Known rows, with every step that occurs:
x v e g f: [-21 -18  17 -25 -32 -50 -26  45  -2  -5  32  28  30  15 -27   0  26  19
  74 -53  42 -13 -11]
f v s: [-19 -34 -26   0   4 -59  16  13 -28 -32   4  16 -13  16 -15 -15  21 -26
  43 -40  -5  27  -4]
v e: [-37 -19  -6 -19   2 -17 -27 -10  46 -12   7  -7  20  16  -6  -3  13  24
  11 -37  14 -14  -2]
y s g f: [-44 -39 -22 -20  25  20   9  32 -24  17  23  30  59 -20  16  -1  21  25
  21  14  57  35 -36]
s v l j: [-80 -37 -13  33 -17 -14 -18   0 -54   2  11 -24 -20  26  44  -2   8  23
   8 -34  42 -31  25]
e g f y s v: [-24  -4   4 -21  75 -33  22  27 -83 -17  -1  20  47 -20  13  -8   8  20
  16   0  39   9  -8]
e g f: [-27 -13  14 -22 -25 -15  -7  47 -27  12  31  27  33  12 -10   1  27   1
  41 -18  33  -9 -13]
c y: [ -7  -5 -19  13   1  -9  -4  42  24 -10 -10 -11  19   0  14  -7  26 -13
 -30 -16   5  15 -14]
e g f v: [ -8 -28   4 -11 -10 -64  21  40 -15 -10  10  56  12  13 -27   3  35 -19
  56 -17  -1 -24 -15]
y e g f v l: [-64 -28   3   5 -19 -55 -17  42 -21   6  10  24 -21  11 -16  -2  13   3
  61 -36  32 -38  -5]
s g f v l: [-59 -44 -20  31  -1 -46   0  26 -14  14  12  32 -10   3  -3   1  17  11
  37  -7  30 -10  -9]
j x: [ -9   1  -4  -8 -29   0 -42  -2  46  -5  10  14  22   5   2   5  15  12
 -24  14 -21 -11   7]
v l j: [-66 -36 -14  32 -44   8 -34  12 -29   5  14 -31 -13  32  33  -3   7  18
  12 -29  31 -30  25]
y e g f: [-52 -10  20 -42 -40 -11 -16  51 -25  15  29  28  20   0  -8  -4  25   8
  54 -39  49 -16 -22]
y e g f v s: [-39 -31  -8 -33 -20 -68  13  39 -42 -24  18  30 -11   9 -26 -16  26 -15
  78 -65  24  15 -21]
c y s v: [-25 -16 -22  -5  88 -21  21  20 -39 -27 -19  -5  37 -10  33  -7  13   2
 -25  -2  30  23 -13]
e g f y: [ -8  14  19 -12 -19 -25  -3  49 -43   7  17  26  37 -18 -14  -8  18  15
  30 -13  20  -5  -6]
e g f y s: [ -1  -1   2 -27  43   2  -2  50 -53 -13   2   7  72 -17  -6 -10   3  16
  24  10  29  11 -11]
x v f: [ -8 -17   7  28 -23 -31  -2  31 -21  10  10   8   2  -4   0   2  27   4
  68 -43  53  -8  13]
c y e g: [-21  11   6 -23 -27 -20 -23  57  -4  -7   4  -2 -15  -3  -5 -11  25  -4
  21 -42  15  -1 -23]
v e g f y s: [ -6  -4   3 -40  47  -8  -8  40 -28 -20   2  -1  76 -12 -14 -10   1  32
  29  -7  32   2 -14]
y e g f v: [-26 -25   9 -28 -21 -60  15  42 -12  -8   9  56   1   2 -25   0  33 -13
  66 -33  11 -30 -22]
y s g f v l: [-53 -49 -26  21  30 -35   2  31 -24   4   5  24  11   1  -1  -1   9  13
  37   3  36  -3 -13]
s g f y e: [-64   2   5 -32 -29   1 -11  32 -22  23  13  30  12 -51  10 -13  19  36
  30 -31  54   8 -31]
g f y: [-22   5  10  -8 -12 -11  -1  35 -29  11  11  24  47 -24  -1  -7  16  17
  14 -10  27  -2  -3]
x v: [  0 -14  -4  28 -27 -35 -35  31 -15 -12  10  27  -1   2   0  -2  21  -8
  55 -33  18  19  13]
l j x v s: [-11 -24 -19   9 -58 -46 -43  20 -21 -35  23   0 -10  17  -1 -11  17   7
  54 -60  13  34  16]

Rows:
[-33 -39  -4 -28   3 -62   3   2  47 -19   5  30  27  15 -26   2  25  16
  43 -44  13 -34 -14] => g f v e
[-44 -32 -16  39   4 -46 -14  16  -6  -3  -4  11 -23  18  -5  -1   8  -7
  25 -11   3 -25  13] => f v l
[-20 -35 -12 -16  -8 -72  21  37 -43 -26  19  30   0  19 -28 -13  27 -21
  68 -48  11  21 -14] => e g f v s
[ -5 -11  -1  -7 -30 -53 -62  -1  67 -28  11  13  14  10 -21   2  15  36
  37 -49   5 -11   9] => j x v e
[-24  11  21 -24   7 -54   4  30 -38  -3  14  25  35 -18 -15  -8  18  35
  30 -32  31 -14  -8] => s v e g f y
[-64 -51 -13  25 -45 -27 -10  21 -27  -1  12  -1  -8  31  18   2  17  11
  37 -35  31 -47  15] => g f v l j
[-31 -25 -13  18 -55 -25 -43  -1  29 -13   7  -1  -8  25   9   7  12  22
  -5  -7 -18 -46  22] => f v l j x
[-13  11  20 -23 -15 -36 -10  39 -18   0  17  18  41 -13 -23  -8  17  31
  34 -29  24 -14  -8] => v e g f y
[-24  22  26 -23 -29 -22 -11  44 -38   9  10   4 -14 -20 -14 -12  18  16
  51 -42  30 -19  -9] => v f y e g
[-50 -37 -13  47 -58 -16 -48  25 -37  -4  15 -19 -23  28  26  -2  10  17
  46 -48  39 -21  31] => x v l j
[-12 -13 -32   3  50  18   6  20 -33   1   3  14  35 -42  18 -11  10  31
  -2  32  21  55 -28] => f y s g
[-12  -4   8 -21  -7 -34 -28  17  15 -15  17  -2   3  24 -24  -4  17  15
  33 -35   1 -15  -5] => v e g
[-36 -12  -7 -28  75 -39  -1 -14  -7 -31 -10  -6  41  -8   5  -9   1  43
   4 -28  30  -5  -4] => f y s v e
[-31 -48 -21 -32  36 -48  13   5  36 -22   3  32  40  -1 -19   0  22  31
  43 -24  24  -8 -32] => y s g f v e
[-23 -32 -39  24 -12 -33  -9  22 -38  -5  28  24 -21 -16   6 -15  26  13
  53 -32  33  83 -21] => x v s g
[ 14  -4  -2  19 -46 -39 -57  21  24 -18  12  31   6   0  -7   4  20   7
  34 -18  -5   8  16] => j x v
[  0  10  21 -11 -26 -58 -20  49 -25  -8  18  28  33 -15 -29  -8  19  31
  61 -44  29  -6  -3] => x v e g f y
[-59 -22 -23  27  70 -26  -9  23 -43 -11 -12 -24  10   4  29  -8  -3  14
 -15  -7  44   5   3] => c y s v l
[  5 -15  -4  21 -73 -32 -58  19  13 -21  15  18   0  11   7   5  22  16
  38 -32   0  -7  23] => l j x v
[-28 -12  -7  46 -37 -39 -72  25   8  -4  12   5 -16  12  -2   2   3  19
  32 -21  16  -7  27] => j x v l
[-48   0  -8 -21 -22  -1 -20  40  22  -2  -9  -8  -3 -18  18 -12  22   0
  -4 -46  31   2 -26] => c y e
[-39 -30 -41   9   2  -7   4   9 -30   4  26  12 -12 -13  12 -15  23  13
  19 -13  26  74 -27] => v s g
[-26 -44 -19   0   1 -46  32  23  -3   3  11  66  13 -11  -8   3  38  -3
  40  -2  12   3 -29] => s g f v
